What can hang from each mark
mapu: mafu rilo zusif
rilo: mabav mapu
nuruz: mafu
zusif: dega mapu
mabav: mafu rilo zusif
mafu: mabav mapu nuruz
pona: mapu

Known rows, with every way that one mark hangs from another
zusif[dega mapu[mafu[mabav nuruz] rilo]]: -3.43 +1.90 -7.59 +3.95 -1.20 -2.66 +1.48 -0.71 -5.72 +0.92 +4.49 -0.81 -0.46 +4.01 +4.97 -0.87 -4.65 +4.61 -3.06 +1.31 -2.09 -0.56
mapu[mafu[mabav] zusif]: -0.63 +2.69 -1.38 +3.48 -1.20 -0.49 -0.31 +3.33 -2.34 -2.90 +0.45 +1.93 -1.00 +3.07 +3.98 -0.98 -1.57 +2.17 +0.15 -1.50 +0.31 +0.94
mafu[mapu]: +0.53 +0.68 +1.04 -0.80 -0.66 -1.90 +3.07 +0.79 -3.72 -2.23 +2.48 +1.02 +1.12 +1.21 +0.55 +1.00 -1.09 -0.11 -1.16 +0.87 -0.90 -1.02
mafu[mabav[rilo] mapu]: -0.47 +3.27 +0.56 +2.46 -1.47 -3.18 +3.69 +0.58 -4.47 -2.46 +4.23 +2.58 -0.55 +2.49 +1.03 +1.76 -0.34 +3.57 -0.80 -0.08 -2.00 -2.03
rilo[mabav[zusif]]: -2.72 +0.19 -0.43 +0.94 -0.48 -0.93 -1.42 +1.42 +1.32 -0.82 -0.35 -1.12 -0.75 -0.61 +1.20 -1.57 -1.79 +0.16 +1.40 -0.40 -0.42 -1.52
pona[mapu[mafu zusif[dega]]]: -2.02 +1.83 -0.35 +0.31 -0.64 +1.86 +2.01 -1.24 -3.64 -4.22 +2.52 -0.04 +3.72 +0.79 +4.23 -2.26 -2.95 -3.25 -1.07 -0.17 -0.52 -0.24
pona[mapu[zusif]]: -1.60 +0.56 +0.78 +0.82 +0.08 -1.21 +1.60 -0.57 -2.29 -3.77 +2.08 +0.59 +1.39 +0.27 +1.66 -1.49 -1.69 -3.32 +0.11 -0.56 -2.06 -0.54
mabav[rilo[mapu[mafu]] zusif[dega]]: -5.16 +2.01 +0.75 -0.01 -0.84 +0.07 +0.88 -4.53 -1.50 -3.97 +3.34 +1.14 +1.28 +0.97 +1.85 -1.55 +2.98 -0.87 -2.13 +0.51 -2.59 -0.52
nuruz[mafu[mabav[rilo]]]: -1.69 +2.64 +0.93 +2.29 -1.02 -2.04 +0.13 -0.04 -0.23 -1.29 +1.75 +0.70 +0.29 +2.68 +0.60 +2.41 +0.83 +5.53 -0.78 -0.19 -0.59 -0.54
mabav[mafu[mapu nuruz] rilo]: +1.08 +3.58 +0.79 -0.26 -0.41 -5.04 +5.28 -2.05 -3.19 -2.70 +3.36 -0.44 -1.08 +3.04 +2.45 +0.24 +3.84 +0.45 -4.07 +2.09 -2.94 +1.34
rilo[mabav[mafu] mapu[zusif]]: -2.49 +0.66 -0.16 +0.39 -1.84 -6.39 -0.47 +0.64 -3.20 -4.69 -0.23 -0.79 +0.57 +1.67 +1.79 -0.96 -2.63 -1.05 +1.47 +2.07 -2.17 +1.98
rilo[mabav]: -0.64 -0.22 -1.31 +0.81 -1.34 -1.03 -0.93 +1.69 +0.84 -0.18 -0.40 -0.94 -0.02 -1.07 +1.63 -0.42 -3.43 +0.32 +2.16 +0.33 +0.02 -1.03
mabav[mafu rilo zusif[dega mapu]]: -5.12 +3.71 +1.53 -0.33 +2.06 +0.33 +2.31 -5.38 -1.86 -0.20 +4.02 -1.26 +2.89 +1.21 +1.58 -1.98 +2.84 -0.53 -6.02 +1.52 -1.29 -0.15
nuruz[mafu[mabav mapu[zusif]]]: -0.86 +2.58 +0.00 +1.87 -1.84 -4.59 +1.94 +4.44 -5.48 -3.90 +3.37 +1.15 +1.70 +4.99 +1.27 +2.45 -3.02 +4.08 -1.29 +0.25 -0.38 -0.51
pona[mapu[mafu]]: -0.92 +0.18 +3.06 -0.40 +0.40 +2.06 +1.85 -3.11 -1.19 -3.48 -0.53 +1.03 +1.85 +0.54 +3.02 -0.98 -1.80 -1.79 -0.04 +0.21 -1.92 +0.66
pona[mapu[rilo]]: -2.99 -0.19 -0.17 +0.42 +0.54 -3.48 +1.04 -3.11 -2.61 -2.54 +0.73 -0.66 +0.82 +0.55 +2.12 -0.11 -0.25 -0.43 +0.01 +0.20 -3.79 -2.02
mabav[rilo]: -1.05 +1.47 +0.66 +0.85 -0.25 -0.57 +0.94 -2.32 +1.59 -1.04 +1.96 +1.00 -0.77 -0.71 +1.11 +0.05 +3.44 +0.07 -0.93 -0.37 -1.32 -1.13
pona[mapu[mafu rilo]]: -3.21 +0.25 +0.69 +0.35 +0.69 -1.49 +1.53 -3.84 -2.55 -3.94 -0.47 -0.02 +1.33 +1.14 +4.87 -0.63 -0.16 -0.45 -0.69 +0.20 -3.37 -0.83
rilo[mabav[mafu[nuruz]]]: +0.74 +1.33 -2.04 +0.42 -0.92 -3.72 +0.61 +1.36 -0.56 -0.21 -0.80 -3.22 -1.24 +1.45 +1.99 -1.04 -2.05 +0.89 +0.24 +1.78 -0.73 +1.98
mafu[mabav]: +0.03 +1.45 -1.03 +2.45 -0.34 -0.67 -0.46 +1.96 -2.23 +0.40 +0.23 +0.83 -0.97 +1.86 -0.60 +0.66 -1.90 +3.49 +1.17 -0.56 +0.07 -0.29
rilo[mabav[mafu[mapu] zusif[dega]]]: -2.18 +3.08 +0.81 -1.34 -0.27 -1.69 +2.08 +0.99 -4.77 -1.66 +1.48 -3.48 +3.28 +1.66 +1.89 -1.32 -2.88 -0.30 -1.95 +1.96 +0.41 -0.86

Rows
-4.23 +2.24 +0.69 +2.95 -0.76 -3.10 +0.01 -1.71 -1.93 -2.74 +2.34 +2.72 -1.98 +2.41 -0.75 +0.06 +1.86 +3.39 +0.48 -0.48 -3.61 -0.93
mafu[mabav[rilo[mapu] zusif]]
-2.71 -0.59 -2.00 +1.31 -2.49 -3.92 -0.34 +0.22 -0.87 -4.14 +0.28 +0.44 -2.74 +1.88 +2.99 -1.94 -2.47 +0.39 +1.35 +1.25 -3.88 +1.01
rilo[mabav[zusif] mapu[mafu[nuruz]]]
-0.48 +2.23 -2.23 -0.10 -2.36 -2.10 +3.23 +2.18 -6.28 -2.87 +5.37 -0.08 +2.75 +1.67 +1.89 -0.32 -2.47 -1.91 -2.02 +0.52 +0.37 -1.50
mafu[mapu[zusif[dega]]]
-2.37 +0.26 -2.81 +0.20 -2.63 -3.09 +0.13 +0.38 -5.01 -3.00 +3.47 +0.27 +1.74 +1.32 +0.07 -0.88 -2.08 -1.92 +0.46 +1.06 -1.45 +0.31
rilo[mapu[zusif[dega]]]
-4.60 +1.81 -0.78 +1.99 -0.13 -0.15 -0.09 +0.31 -2.92 +0.32 +3.12 -0.91 +2.73 +3.83 +0.18 +0.79 -3.73 +4.75 -2.84 +0.53 +0.02 -0.70
nuruz[mafu[mabav[zusif[dega mapu]]]]
-3.63 +0.87 -5.39 +2.74 -2.47 -7.39 -1.39 +2.56 -1.55 -2.78 +0.76 -1.46 -1.08 +0.43 +4.99 -1.06 -1.36 +0.79 +1.04 -0.48 -1.88 -2.53
mapu[rilo[mabav] zusif]
-2.35 +3.86 -9.11 +4.75 -2.88 -4.97 +0.49 +2.65 -6.36 -1.92 +3.56 -1.77 -2.05 +4.75 +6.31 -1.59 -1.23 +3.81 -1.47 -0.68 -1.04 -0.64
mapu[mafu[mabav nuruz] rilo zusif[dega]]
+0.62 +2.98 +0.03 +0.44 +0.45 -3.31 +2.58 -2.76 +0.04 -0.91 +1.42 -1.66 -1.87 +1.97 +1.80 -0.54 +4.82 +0.73 -3.31 +1.33 -2.14 +2.21
mabav[mafu[nuruz] rilo]
-3.64 +0.13 -0.51 +1.06 -0.59 -2.53 +0.73 -2.24 -1.85 -4.11 -0.93 -0.66 +0.81 +0.44 +5.94 -0.75 -2.90 -0.18 +1.03 +0.45 -3.73 -1.54
pona[mapu[mafu rilo[mabav]]]
-0.57 +2.19 +0.51 -0.26 +1.81 -2.37 +1.03 -0.94 -0.95 -0.64 -0.23 -2.82 -1.70 +3.23 +0.44 -1.97 +3.22 +0.32 -3.34 +0.94 -1.24 +2.38
mabav[mafu[nuruz] zusif]
-2.30 +0.56 -0.08 -0.66 -1.34 -5.99 +2.10 -0.01 -4.09 -3.40 +1.76 -1.16 +2.28 +3.50 +2.50 +2.94 +0.12 +3.05 -2.63 +1.46 -1.91 -1.66
nuruz[mafu[mapu[rilo]]]
-3.42 +2.49 -5.17 +1.45 -1.55 -6.55 +1.74 -0.57 -6.28 -3.43 +3.10 -4.36 +1.39 +2.39 +5.19 -2.46 -3.12 -1.36 -0.83 +1.33 -3.32 -1.04
pona[mapu[rilo[mabav[mafu[nuruz]]] zusif[dega]]]
+1.35 +1.52 -3.88 +1.21 -2.50 -5.88 +3.96 +3.49 -4.98 -3.42 +5.31 +0.69 -1.98 +3.06 +2.48 -0.47 -1.16 -1.02 -2.11 +0.50 -1.90 -0.04
mafu[mapu[zusif] nuruz]
+0.59 +2.60 +1.91 -0.96 +0.19 -3.95 +3.36 +1.08 -5.15 -3.80 +1.49 -0.98 +2.02 +3.23 +2.07 -0.16 +0.69 -1.43 -3.03 +1.49 -0.53 +1.32
mabav[mafu[mapu[zusif]]]
+0.28 +3.13 -2.40 +3.62 -1.21 -1.20 +1.51 -0.06 -0.36 -1.49 +2.24 +1.58 -3.72 +3.04 +3.73 -0.30 +1.14 +4.02 -0.80 -0.59 -1.69 +1.03
mapu[mafu[mabav[rilo] nuruz]]
-3.52 +0.80 -4.09 +1.86 -1.38 +0.20 +0.46 +0.32 -0.99 -0.12 +3.29 -1.62 -0.11 +0.86 +4.43 -2.87 -5.37 +0.21 -1.76 +1.07 -0.90 -0.75
rilo[mabav[zusif[dega mapu[mafu[nuruz]]]]]
-4.43 +0.50 -4.06 +1.13 -0.60 -0.46 +1.05 -2.84 -3.82 +0.15 +3.13 -1.00 +2.71 +1.44 +5.05 -0.91 -2.86 +1.11 -3.61 +1.40 -1.23 -1.10
zusif[dega mapu[mafu rilo]]
-4.31 +1.94 -2.76 +0.58 +0.04 -5.03 +1.31 -2.48 -5.03 -2.29 +1.56 -4.92 +1.09 +2.05 +3.71 -2.36 -1.80 -0.32 -1.42 +1.68 -3.67 -1.43
pona[mapu[rilo[mabav[mafu[nuruz] zusif[dega]]]]]
-0.42 +3.65 -3.30 +2.28 -2.64 -2.71 +3.00 +4.38 -8.68 -2.28 +5.62 +0.82 +2.04 +3.48 +1.27 +0.29 -4.46 +1.98 -0.67 -0.11 +0.48 -1.91
mafu[mabav mapu[zusif[dega]]]
-3.80 +1.02 -6.80 +1.37 -1.01 -5.16 +1.23 -1.43 -4.52 +1.52 +3.54 -4.06 +0.98 +1.99 +4.18 -1.47 -4.55 +1.84 -2.79 +3.06 -2.10 -0.62
zusif[dega mapu[rilo[mabav[mafu[nuruz]]]]]
